Each row was made from one small tree. The marks that hang from a mark follow it in brackets, in the order of their numbers. Every link used is in the known rows. Write each row's tree.
In the rows, zero is written as 128.
Known rows:
Z936{Z311{Z319{Z322{Z558}}} Z867}: [102 142 114 148 136 118 109 107 182 112  88 128 145 177 108 153 110  96
 127 122 145 112 148 131 133 111 107 139 117 120 137 145]
Z322{Z558{Z437}}: [106 124 116 100 128 110 127 122 133 163 124 108 126 134 155 139 109 136
 191 144 113 128 128 123 184 117 114 143 154 146 146 125]
Z558{Z437}: [108 125 120 108 118 147 152 142 124 156 119 128 135 145 119 122 130 128
 156 144 114 132 126 134 193 143 118 137 126 134 129 131]
Z867{Z936{Z311}}: [110 135 145  99 131 102 133 110 127 144 116 143 148 153 145 153 119 121
 133  99 126 124 145 147 169 133 129 145 137  83 119 140]
Z558{Z437{Z146}}: [ 98 135 118 105 122 136 155 152 111 169  98 105 137 154 119 140 136 114
 167 129 108 112 123 132 222 129 121 141 147 117 142 127]
Z146{Z437}: [122 139 136 124 150 135 142 159 136 122 107 129 123 111 140 130 125 108
 129 137 125 136 132 134 162 147 122 134 121 122 126 123]
Z55{Z267{Z991} Z388{Z867{Z936}}}: [101 208 113  73 147 101 116 145 122 136 161 156 128  86 153 130 119  86
 111 130 124 100 110 115 142 160 158 153 183  99 118 130]
Z151{Z273}: [131 124 134 161 131 141 124 129 138 115 179 138 131 116 129 124 116 144
 129 146 136 126  87 128  96 126 114 113 170 136 122 139]
Z267{Z55{Z388{Z867}} Z991{Z151{Z273}}}: [115 189 105  95 133 193 140 132 130 141 177 131 122  90 131 119  83  63
 125 172 108  93  89 106 121 131 126  94 182 109 138 144]
Z319{Z311 Z322{Z558}}: [106 140 129 139 141  96 115 139 150 153 112 146 139 120 100 151 119  96
 124  93 136 152 148 112 161  73  89 133 162 142 125 112]
Z311{Z319{Z322} Z936}: [142 144 118 134 131 119 128 136 147 117  77 145 121 126  94 122  92 105
  69 140 122 163 179 150  99 111 138 122  74 152 122 121]
Z936{Z311{Z319} Z867}: [101 139 116 148 129 139 119 105 167 107  88 127 144 183 111 147 120 111
 105 131 148  97 136 136 126 136 121 135 104 109 134 160]
Z273{Z670}: [145 121  96 105 129 116 136 131 147 127 152 117 119 103 123 124 123 135
 130 123 146 125 138 123 134 139 152 119 119 134 149 121]
Z936{Z311{Z319{Z322}}}: [105 130 131 141 136 126 137 114 161 127  92 155 154 143 104 139 105  98
 103 106 142 119 159 141 142 104 112 140  85 145 113 132]
Z267{Z991}: [130 150 141 118 127 138 128 117 135 135 153 149 123 108 144 137 116 108
 137 132 109 111 140 138 131 140 123 134 128 123 138 110]
Z991{Z151}: [144 112 110 102 102 158 112 129 119 140 129 112 131 131 127 120  92 112
 131 153 130 125 121 132 141 127 122 113 113 120 137 148]
Z388{Z55}: [136 111 137 131 110 119 126 130 143 136 101 114 157 145 149 133 131 154
 141 115 125 111 123 133 136 121 134 141 111 113 156 123]
Z388{Z55{Z267} Z867}: [139 144 121 127 113 107 117 169 135 122 102 113 162 129 147 112 135 139
 120 122 138 102 100 129 121 162 163 167 121 123 157 139]
Z322{Z319{Z311{Z936}} Z558{Z437{Z146}}}: [110 121 123 128 141 109 131 138 153 174  85  88 125 151 164 157  80 116
 118 126 131 137 132 111 236  87 124 148 174 136 131  99]
Z670{Z85 Z273}: [165 123 159 178 131  71 117 153 125 110 103 129 126 114 134  96 165 126
 155 154 139 136 121 162  58 102 101 141 160 115  94 138]
Z55{Z388{Z867}}: [114 176 103 123 143 138 135 151 129 138 134 131 129 123 113 100 119 104
 102 141 131 111  93 104 124 127 153 112 172 130 126 141]
Z991{Z151 Z267{Z55{Z388{Z867}}}}: [104 157 127  96 136 159 161 120 126 140 148 114 130 117 123 128 117  89
 121 157 129 109 127  96 120 135 120  96 143 116 134 171]
Z558{Z322{Z319{Z311{Z936}}} Z437}: [128 134 113 152 138 174 160 136 150 144 119 130 155 143 137 111 108 129
 109 121 126 139 121 141 224 140 120 146 120 119 107 117]
Z151{Z273{Z670{Z85}}}: [161 115 119 158 131 113 133 144 152 113 180 137 131  86 131 114 126 153
 142 151 154 137 108 130  81 129 122 105 163 135 128 131]
Z55{Z267 Z388{Z867}}: [ 97 188  97 105 151 113 118 157 125 127 142 137 126  97 132 122 128 102
  99 137 147 108  94  98 125 146 158 145 177 131 113 141]
Z319{Z311{Z936{Z867}} Z322{Z558{Z437}}}: [101 164 114 139 135 116 119 156 156 163  85 136 122 159  84 164 113  96
 121 126 125 171 152 125 182 106 100 137 172 128 138 122]
Z867{Z936{Z311{Z319{Z322}}}}: [113 132 141 100 130  95 133 110 141 131  96 155 158 149 121 139 111 102
 113  96 127 129 166 152 162 113 121 140 102  98 112 137]
Z319{Z322{Z558}}: [130 135 125 127 138  94 113 130 152 135 128 128 130 117 125 137 115 104
 163 114 126 152 146 120 137  88 106 135 148 146 132 106]
Z936{Z311{Z319{Z322}} Z867}: [106 143 117 154 132 135 120 116 178 106  87 138 149 180  90 145 121  92
 105 120 149 115 146 136 131 123 110 136 104 114 128 148]
Z936{Z311{Z319{Z322{Z558{Z437}}}} Z867}: [ 91 141 110 138 131 128 122 114 180 126  84 128 148 186 103 150 112  96
 141 131 139 114 147 134 166 119 102 144 116 124 138 147]
Z311{Z319{Z322} Z936{Z867}}: [143 156 108 144 128 126 114 137 160 100  74 132 117 156  83 127 105 101
  71 151 127 158 168 146  90 125 136 118  89 127 134 134]
Z991{Z151{Z273{Z670}}}: [157 105  95 115 105 161 115 131 139 129 185 113 127 107 123 114  80 129
 133 164 148 122  95 129 118 133 126  94 141 130 145 153]
Z322{Z319}: [154 100 134 147 132 133 129 121 161 110 131 114 131 133 157 108 107 123
  94 126 148 137 121 114 150 113 134 129 121 132 107 103]
Z670{Z85}: [154 123 145 151 127 100 130 150 126 125  99 140 141 111 139 118 148 133
 145 142 134 149 146 138  97 119 111 127 127 119 112 124]
Z558{Z322{Z319{Z311{Z936}}} Z437{Z146}}: [118 144 111 147 142 162 163 147 136 156  99 108 158 152 137 130 113 116
 120 107 121 120 119 138 252 125 123 150 141 103 119 113]
Z388{Z867}: [145 152 117 138 124 136 133 161 124 123 123 123 136 131 111  87 126 114
 109 140 128 121 105 127 112 154 152 128 134 136 139 145]
Z267{Z55{Z388{Z867{Z936}}} Z991}: [102 205 120  75 150 144 153 127 123 142 143 141 123 100 138 129 120  64
 124 134  95 101 126 109 143 135 143 117 171  87 133 123]

Which tree is each row?
[124 103 121 115 136 106 130 124 156 155 112  75 131 145 185 134  91 120
 165 131 129 120 120 107 229  90 123 147 163 137 135  95]
Z322{Z319 Z558{Z437{Z146}}}
[110 129 140  95 130  99 132 101 132 133  97 147 154 151 138 141 109 118
 112 105 127 116 158 152 159 124 129 140 103  93 117 146]
Z867{Z936{Z311{Z319}}}
[119 120 119 138 135 123 120 130 172 153  98  98 120 163 157 145  84 125
 110 144 139 150 127 110 209 108 120 141 167 133 130 109]
Z322{Z319{Z311{Z936{Z867}}} Z558{Z437}}
[130 111 152 141 118 151 138 110 138 128 196 130 137 117 135 131 104 138
 134 164 141 119 110 124  95 139  95  99 146 133 132 172]
Z991{Z151{Z273} Z267}
[118 114 126 131 137 119 129 129 163 164 100 106 122 144 165 142  75 127
 108 136 136 153 135 113 214  99 121 144 158 149 122 102]
Z322{Z319{Z311{Z936}} Z558{Z437}}
[112  99 127 128 136 116 130 122 165 160 113 107 137 141 164 131  90 124
 126 126 141 136 123 104 225  90 106 142 157 147 119 103]
Z322{Z319{Z311} Z558{Z437}}
[104 173 111  89 135 188 137 110 132 143 180 135 117  88 141 144  85  71
 137 164 108  97 105 106 131 115 110  94 177 103 130 133]
Z267{Z55{Z388} Z991{Z151{Z273}}}
[ 99 182 102 104 152 150 153 141 123 132 120 118 123 116 115 119 132  84
 112 137 120 114 109  92 127 120 144 109 166 115 124 138]
Z267{Z55{Z388{Z867}}}
[139 155 104 136 133 105 100 126 166 108  75 120 113 152 105 138  92 106
  98 153 124 156 169 139  92 110 132 123 107 136 144 130]
Z311{Z319{Z322{Z558}} Z936{Z867}}
[119 159 132 153 137 125 131 160 141 149  93 162 127 130  72 152 117  93
  69 104 132 175 161 132 146 104 112 128 140 134 114 114]
Z319{Z311{Z936} Z322}
[103 181 114 105 145 121 139 140 129 147 127 142 142 138 124 115 113  99
 105 122 130 109 104 116 151 130 153 123 177 101 120 149]
Z55{Z388{Z867{Z936{Z311}}}}
[ 93 138 125 127 135 109 131 147 148 171 105 146 143 132  92 147 120  95
 142 104 127 154 146 116 203  83  82 138 160 146 125 114]
Z319{Z311 Z322{Z558{Z437}}}
[128 153 100 126 128 115 113 134 164 122  69 119 116 160 100 135  93 106
 111 161 118 158 168 143 126 118 127 127 106 139 146 132]
Z311{Z319{Z322{Z558{Z437}}} Z936{Z867}}
[148 144 117  99 121 164 140 125 138 131 169 129 123  73 146 135  98  87
 157 166 118 116 131 128 112 133 110 102 142 105 142 127]
Z267{Z55 Z991{Z151{Z273{Z670{Z85}}}}}
[126 165 143  98 115  94 121 148 139 139 108 138 176 135 171 136 120 122
 131 102 124  88 121 150 156 174 161 185 128  83 156 138]
Z388{Z55{Z267{Z991}} Z867{Z936{Z311}}}
[144 126 123 168 147 153 137 118 156 112 139 130 161 125 146 108 117 127
  95  97 145 122 115 127 168 116 119 136 122 112 105 115]
Z558{Z322{Z319{Z311}}}
[170 102 103 126 105 147 116 142 139 127 171 119 134  97 130 109  90 132
 142 171 152 132 105 134 104 128 117  94 141 125 137 150]
Z991{Z151{Z273{Z670{Z85}}}}
[ 99 130 134  83 131  88 135 107 144 152  92 144 157 154 135 144 102 106
 148 106 119 131 166 150 198 109 112 148 116 108 122 135]
Z867{Z936{Z311{Z319{Z322{Z558{Z437}}}}}}
[ 86 144 123 124 137 101 134 154 139 179  92 131 145 137  92 159 124  86
 148  95 124 142 144 114 222  75  84 141 174 135 133 111]
Z319{Z311 Z322{Z558{Z437{Z146}}}}
[114 166 119 151 141 104 104 148 159 145  91 135 118 149  91 169 111  96
 104 115 133 169 153 121 141  96 106 131 173 125 137 120]
Z319{Z311{Z936{Z867}} Z322{Z558}}
[101 183 107  84 151 134 153 137 117 135 118 120 128 120 122 121 132  83
 116 129 114 119 115 100 139 123 147 110 171  92 122 141]
Z267{Z55{Z388{Z867{Z936}}}}
[119 168 123 162 134 130 120 161 151 136  90 151 124 154  63 155 129  90
  71 112 137 172 152 129 139 115 111 124 151 113 124 125]
Z319{Z311{Z936{Z867}} Z322}
[ 90 188 122  89 154 156 151 109 133 143 147 141 113  93 142 154 121  73
 134 133 101 101 135 103 142 117 124 116 162 105 127 110]
Z267{Z55{Z388} Z991}
[112 160 122 153 131 137 118 145 135 138  92 135 116 159  95 160 124 120
  70 130 136 145 134 129 132 136 128 125 154 107 134 142]
Z319{Z311{Z936{Z867}}}
[ 95 162 121 128 140 103 132 163 136 184  76 131 127 140  94 172 105  91
 128 107 117 163 159 126 209  86 103 143 173 138 135 109]
Z319{Z311{Z936} Z322{Z558{Z437{Z146}}}}
[139 120 111 141 135 172 160 126 152 130 140 119 161 140 153  93 118 132
 148 126 124 127 111 138 218 141 120 146 112 120 110 114]
Z558{Z322{Z319} Z437}
[122 148 110 113 134 101 129 139 142 146  61 118 122 136 111 141  82 101
 117 141 109 150 178 145 153  94 131 134 104 154 140 116]
Z311{Z319{Z322{Z558{Z437{Z146}}}} Z936}
[149 137 121 171 148 154 136 122 154 115 128 131 150 127 146 117 106 130
  82 106 140 136 124 135 159 123 131 137 122 115 106 113]
Z558{Z322{Z319{Z311{Z936}}}}
[110 131 138  93 136  77 123 101 145 137  98 145 154 145 140 147 100 107
 134  97 125 128 167 147 164 101 118 144 116 104 121 134]
Z867{Z936{Z311{Z319{Z322{Z558}}}}}
[149 144 115 178 146 159 127 123 162 105 125 122 147 146 139 120 115 128
  82 113 144 133 116 132 153 133 130 135 133  98 114 121]
Z558{Z322{Z319{Z311{Z936{Z867}}}}}
[135 123 125 154 143 107 100 119 175 131 106  99 115 150 166 149  82 125
  87 131 150 147 129 105 156  96 129 135 168 129 128 108]
Z322{Z319{Z311{Z936{Z867}}} Z558}
